Each row was made from one walk, in order. Every step used is in the known rows, and no mark comes twice. Write each row's walk.
Known rows:
geki > mamutib > navu > nemu > fofamiv: [-1.719  0.173 -3.184 -1.416  4.327  0.908  2.652 -1.629  4.277  8.925
  0.890 -3.457  1.670 -4.587  1.487  1.474 -0.354  4.337  2.129  0.023
 -1.314 -1.793  2.433 -0.616  0.048 -2.790]
vusuni > mamutib > fofamiv > nemu > navu: [-4.414 -0.356  2.350 -1.396 -2.464  1.852 -1.903 -1.004  6.057  5.037
 -1.980 -4.099 -4.226 -0.940  6.419 -0.456  0.342  4.531  1.090  0.227
  2.544  0.036  2.619 -1.960  1.784  0.744]
nemu > fofamiv > mamutib > vusuni: [-3.899 -1.929 -2.487 -0.623  2.389  0.231 -1.374 -1.752  7.739  4.544
 -0.316 -1.639 -4.626 -5.659 -1.093  0.051 -1.587  4.466  3.547  1.295
 -0.852 -1.325  0.435 -2.648 -4.369  0.606]
nemu > vusuni: [-4.083 -0.782 -0.450 -1.224  5.412 -0.595 -2.273 -0.457  3.955  3.339
  1.605 -0.318 -7.004 -5.162 -3.140  0.799  0.343 -2.026  4.128 -0.475
 -0.951 -3.664  2.357 -1.464 -4.446  1.062]
navu > nemu: [-2.114 -1.478  1.309 -0.968  4.421  0.013 -1.927  1.808  4.389  4.666
  2.173 -0.805 -1.952 -3.707 -3.155  0.512 -1.060  1.322 -0.701 -0.169
  0.773 -6.461  2.245 -1.435 -1.115 -0.375]
mamutib > geki: [-3.624 -1.066  1.690 -1.024  4.657  2.250  0.869  0.954  4.160  2.696
 -0.270 -1.641 -6.896 -2.197 -0.457 -0.025 -1.595  0.597 -0.195  0.011
  2.490 -5.602  0.157 -3.557 -1.487  2.250]
tepu > nemu > fofamiv: [-2.840 -0.813 -1.191  1.266  3.243 -2.276 -1.768 -0.054  3.186  2.915
  2.540 -1.995 -3.297 -6.146 -1.234  1.735 -1.325  0.929 -0.300  1.169
  3.517 -3.125  1.029  0.118 -2.105  0.005]
vusuni > mamutib > navu: [-3.979 -0.696 -0.147 -1.776  1.138  1.785  0.526  1.601  4.299  6.741
 -1.330 -2.605 -8.270 -0.996  2.911  1.974  0.532  4.159 -2.054  0.035
  1.373 -3.046  0.997 -3.123  1.691 -0.722]
tepu > nemu > vusuni > mamutib: [-2.887  1.178  0.533 -0.084  0.374 -1.279 -3.282  0.594  5.762  3.354
  1.411 -3.362 -7.131 -6.299 -0.180  2.553  2.146  0.436 -0.251  0.403
  2.614 -1.051  1.120 -0.337 -2.159 -1.359]
tepu > nemu > navu: [-2.373  0.824  0.933 -0.255  1.151  1.058 -3.176 -0.546  2.540  4.306
  2.695  0.468 -6.296 -4.137 -0.183  2.682 -0.543 -1.094  2.441 -0.149
  4.335 -5.122  3.613 -0.055 -0.476 -0.651]
fofamiv > nemu > tepu: [-2.771 -3.274  1.101  0.180  1.067  1.286 -4.662 -0.357  5.315  1.221
 -1.519 -0.314 -1.749 -1.987  1.070 -0.727 -1.468  0.291  1.178  0.092
  0.112 -3.667  5.038 -0.903 -2.301  3.314]
nemu > fofamiv > mamutib > geki: [-4.532 -1.795 -0.111  0.473  2.576  2.832 -0.296  0.213  5.956  2.927
 -1.807 -2.263 -3.358 -3.808 -0.174 -1.085 -3.986  5.694  1.914  0.797
  4.868 -2.333 -1.544 -2.843 -1.437  1.791]
tepu > nemu: [-1.998 -0.141  1.079  0.076  3.114 -0.775 -1.521  0.921  3.979  3.051
  3.018 -1.238 -6.317 -4.019 -1.371  2.514 -0.761 -1.373 -2.032  0.304
  3.016 -5.038  1.052 -0.707 -1.747  0.401]
navu > nemu > fofamiv > mamutib > vusuni: [-1.969 -1.600 -1.827 -0.583  2.033  0.045 -2.126 -1.510  8.654  5.841
  0.346 -1.750  0.662 -6.654 -1.966 -0.303 -1.179  6.586  3.000  1.004
 -0.830 -2.326  0.862 -1.802 -4.102 -1.426]
vusuni > mamutib: [-5.322 -1.712  1.266 -1.118  1.264  0.005 -1.734  2.822  4.655  3.695
 -0.014 -3.223 -8.204 -2.297 -0.197  0.717 -0.869  2.945 -2.583  0.645
  2.460 -2.321  1.005 -2.862  0.821  0.562]
geki > mamutib: [-4.055 -0.341 -0.636 -1.953  4.667  0.431  1.537  0.224  4.641  4.855
  2.345 -2.732 -6.400 -2.739 -1.161  1.303 -1.091 -1.176  0.711 -0.227
 -1.452 -1.938  1.602 -1.904 -0.783  0.805]
navu > nemu > vusuni > mamutib: [-3.197 -0.173  0.974 -1.192  1.678 -0.367 -3.659  1.213  6.135  5.011
  0.687 -3.024 -2.708 -5.803 -1.948  0.581  1.442  3.248  0.909 -0.147
  0.847 -2.187  2.371 -1.066 -1.677 -2.171]
geki > mamutib > vusuni: [-3.102  0.259 -2.043 -2.801  4.279  0.124  2.554 -2.115  6.982  5.621
  2.053 -3.062 -7.207 -4.215 -0.307  1.580  1.291 -1.509  1.830  0.151
 -5.651 -1.233  1.997 -2.993 -3.899  0.228]
fofamiv > nemu: [-2.586 -2.338  0.743 -0.608  3.374  0.838 -2.170  1.292  5.721  4.093
 -0.402 -0.716 -5.030 -1.742  1.318  0.202 -1.501  0.159 -1.495 -0.622
  0.465 -3.558  2.138 -1.271 -0.363  2.195]
geki > mamutib > tepu > nemu > fofamiv: [-2.028  0.556 -2.105  0.888  2.469 -1.480  0.759 -3.633  4.562  1.912
  2.681 -4.692  0.617 -4.984  0.233  1.676 -0.480  1.658  1.538  0.900
 -1.461 -1.630  1.824  0.165 -3.220  0.193]
nemu > fofamiv: [-5.192 -2.592 -1.594  0.067  4.985 -1.680 -1.321  0.378  2.821  3.392
  1.140 -1.612 -4.264 -4.863 -2.327  0.182 -2.428  1.731  1.771  0.746
  1.587 -3.106  1.731 -1.504 -2.165  1.220]

Which walk is each row?
[-3.147 -0.617 -0.072  1.694 -0.801 -2.073 -2.446 -0.989  4.765  0.877
  0.407 -5.059 -0.796 -4.403  1.249  1.335 -0.203  5.708 -1.888  1.591
  2.208 -2.184  1.092 -0.713 -1.549 -0.224] -> vusuni > mamutib > tepu > nemu > fofamiv
[-3.633 -0.989  2.078 -0.759  2.153  4.376  0.023  1.266  6.783  2.841
 -1.278 -1.458 -6.310 -1.635 -0.432 -0.398 -3.363  3.217  0.503  0.106
  4.087 -4.145 -1.644 -3.622 -0.827  2.248] -> fofamiv > mamutib > geki
[-1.000  2.385 -0.991 -0.393  3.030 -0.388 -0.152 -4.318  5.719  1.792
  3.136 -3.568 -2.100 -5.487 -1.105  2.609  2.285 -2.217  4.115 -0.361
 -4.161 -2.060  2.411  0.256 -5.639 -0.076] -> geki > mamutib > tepu > nemu > vusuni
[-1.692  2.107 -0.991 -0.723  0.292  0.712 -0.967 -0.505  5.127  6.411
 -0.101 -2.987 -7.245 -4.985  2.894  3.848  3.432  1.841  0.320 -0.225
  1.787 -1.586  1.409 -0.632 -1.246 -2.575] -> tepu > nemu > vusuni > mamutib > navu
[-3.025 -0.111  0.564 -1.990  2.683  0.503  3.161 -2.063  7.276  4.836
  0.524 -5.396 -2.409 -1.682  4.365  0.001  0.010  0.100  0.213  0.087
 -2.393  0.260  0.901 -1.688 -0.911  2.253] -> geki > mamutib > fofamiv > nemu
[-2.958 -1.598  1.543 -1.222  2.808  0.100  0.451 -0.924  6.110  3.315
 -0.039 -3.374 -3.413 -1.597  3.283 -0.571 -0.713  1.016 -0.780  0.008
 -0.494 -2.927  0.871 -1.996 -1.627  3.104] -> mamutib > fofamiv > nemu
[-2.477 -1.402  0.928  0.432  2.050  2.978 -1.172  0.535  7.073  4.042
 -1.475 -2.473  2.110 -4.911 -0.757 -1.483 -3.825  7.353  1.474  0.842
  5.072 -3.659 -0.875 -1.875 -0.822 -0.361] -> navu > nemu > fofamiv > mamutib > geki
[-0.985  0.929  0.181  0.302  3.272 -0.928 -2.805 -3.127  4.658  0.449
  2.491 -1.402 -2.983 -5.332 -2.345  2.095  1.691 -1.344  3.316 -0.209
 -2.034 -5.453  2.557 -0.050 -6.320  0.679] -> mamutib > tepu > nemu > vusuni
[-0.785  0.993 -1.335 -2.594  4.096  2.444  2.925 -0.677  5.117  8.972
  1.462 -2.466 -1.140 -2.298  1.306  2.309  0.585  1.907  0.739 -0.762
 -2.057 -3.608  2.399 -1.318  0.456 -2.487] -> geki > mamutib > navu > nemu
[-2.095 -0.862 -0.830  1.650  2.603 -1.932 -1.762 -2.411  3.484  0.516
  2.011 -2.599  0.003 -4.919 -1.050  1.373 -1.032  2.404  0.705  1.073
  0.651 -4.832  1.825 -0.257 -3.826  0.840] -> mamutib > tepu > nemu > fofamiv
[-3.622 -1.369 -2.439 -0.375  2.560  2.384 -0.042 -0.436  4.841  6.785
 -1.394 -0.904 -3.816 -2.898  1.378  0.844 -2.866  5.896  2.787  0.339
  2.359 -2.373  0.158 -1.931 -0.465 -0.109] -> nemu > fofamiv > mamutib > navu
[-4.069 -1.331  2.470 -1.202 -0.752 -0.006 -0.187  0.509  7.461  3.820
 -1.767 -5.854 -4.225 -1.155  5.459 -0.778  0.233  4.242 -3.099  0.706
  1.050 -0.037  0.183 -2.487  0.717  1.955] -> vusuni > mamutib > fofamiv > nemu
[-2.941 -1.276 -0.504 -1.877  2.106  1.584 -0.978 -0.671  8.448  4.731
  0.254 -0.690 -7.612 -3.439 -1.407  0.885 -0.693  2.123  1.813  0.363
 -1.776 -3.218  0.356 -3.430 -3.818  0.909] -> fofamiv > mamutib > vusuni
[-4.176 -2.195  2.578 -0.403 -3.068  0.472 -2.736 -1.150  6.966  1.010
 -2.736 -5.391 -1.193 -1.340  5.354 -1.505  0.181  4.144 -0.513  1.409
  0.595 -0.111  3.230 -2.103 -1.262  3.009] -> vusuni > mamutib > fofamiv > nemu > tepu
[-0.998 -1.426  0.457 -0.958  1.878  2.289 -2.032 -1.046  3.461  4.829
 -0.377  0.264  0.897 -2.436 -0.092  0.846  0.096  2.765  2.554 -0.043
 -0.290 -7.233  5.051 -1.333 -2.105 -0.683] -> mamutib > navu > nemu > tepu
[-2.316 -0.165  1.409 -0.776  0.997 -0.226 -3.666 -1.084  6.367  2.512
  0.079 -3.409  0.391 -4.450 -1.904  0.056  1.888  4.695  1.989 -0.176
 -2.572 -3.955  3.013 -1.301 -3.426 -1.358] -> navu > nemu > vusuni > mamutib > tepu
[-3.376  0.865  0.415 -2.204  0.834  2.427  1.283 -3.649  5.787  6.030
  0.184 -3.774 -2.526 -1.492  5.625  0.083  0.045  0.348  4.560 -0.498
 -1.070  0.429  3.248 -1.065  0.039  1.165] -> geki > mamutib > fofamiv > nemu > navu
[-2.908 -1.368  0.637 -0.836  1.721  2.749 -3.847 -0.307  4.373  5.316
 -0.650  0.977 -4.638 -1.676  2.494  0.398 -1.548  0.367  2.847 -1.015
  1.868 -3.419  4.668 -0.675  0.634  1.064] -> fofamiv > nemu > navu
[-4.836 -0.807  2.386 -1.045  1.017  2.333  0.172  2.387  5.426  2.835
 -1.832 -4.099 -7.676 -1.738  1.538  0.018 -0.831  3.794 -2.638  0.649
  3.899 -2.987 -0.539 -4.015  0.926  1.285] -> vusuni > mamutib > geki
[-2.390  0.166 -1.052 -1.392  0.631  2.323 -1.471 -0.231  7.141  7.327
 -3.549 -2.415 -5.809 -2.526  5.525  1.462  2.447  3.485  0.778 -1.015
 -0.852 -0.072  2.440 -1.177 -0.081 -0.903] -> fofamiv > nemu > vusuni > mamutib > navu
[-1.574 -0.245 -2.425  0.570  0.625 -0.679 -1.697 -2.109  8.215  4.308
  1.114 -2.187 -3.690 -7.171 -0.104  1.677 -0.605  3.593  1.803  1.604
  1.164 -1.226 -0.268 -0.990 -4.435 -0.569] -> tepu > nemu > fofamiv > mamutib > vusuni
[-0.705  0.520 -1.259 -1.978  4.826  1.487 -0.769 -1.275  4.303  7.591
  0.787 -0.099 -1.747 -4.914 -1.067  1.869  1.916  1.263  4.047 -1.231
 -1.903 -5.638  3.353 -0.800 -3.189 -2.295] -> mamutib > navu > nemu > vusuni
[-3.450  0.553  1.785 -1.871  1.182 -1.254 -1.185 -0.950  6.423  4.423
  0.856 -5.715 -1.160 -5.666  0.187 -0.210  2.403  4.186  1.621  0.570
 -0.323 -1.568  1.148 -1.787 -2.843 -1.322] -> navu > nemu > vusuni > mamutib > fofamiv
[-1.080 -0.095  1.487  0.702  0.142  1.621 -2.632 -1.062  6.717  1.033
  1.356 -1.589 -2.691 -2.335 -1.320  1.733 -1.791  2.844 -0.309  0.469
  1.558 -5.476  0.076 -1.073 -2.571  1.311] -> fofamiv > mamutib > tepu > nemu
[-2.805 -0.346  0.576 -1.338  3.528 -0.397 -0.675 -2.623  6.519  3.427
 -0.241 -3.143 -3.143 -4.154  2.044 -0.496  1.494 -0.448  3.418 -0.473
 -2.413 -1.426  1.834 -1.167 -4.605  2.347] -> mamutib > fofamiv > nemu > vusuni
[-0.655  0.532 -0.890 -1.539  2.646  3.518 -1.741 -0.905  7.007  7.789
 -0.423  0.168 -1.610 -4.267 -1.005  1.383  0.356  4.122  4.683 -1.061
 -0.137 -4.199  1.527 -0.973 -2.487 -2.322] -> fofamiv > mamutib > navu > nemu > vusuni
[-2.322 -2.371  1.942 -0.279  1.981  0.428 -4.416 -0.024  3.985  1.903
  1.147 -0.347  0.969 -3.767 -3.079 -0.387 -1.221  1.620  1.856  0.549
  0.506 -6.592  5.210 -1.039 -3.017  0.759] -> navu > nemu > tepu
[-2.849 -0.797  0.947 -0.242  0.039  0.711 -3.980 -1.543  7.798  1.751
 -2.524 -3.436 -2.432 -2.602  2.340 -0.195  1.670  3.525  1.346 -0.502
 -2.984 -0.867  3.013 -1.206 -2.626  1.254] -> fofamiv > nemu > vusuni > mamutib > tepu
[-1.971 -0.282  0.562 -1.749  0.681  1.931 -0.226  1.942  5.331  7.988
 -0.826 -2.827 -2.942 -1.960  2.240  1.618  0.919  6.111 -2.715 -0.081
  1.596 -4.537  1.765 -2.207  2.144 -2.832] -> vusuni > mamutib > navu > nemu
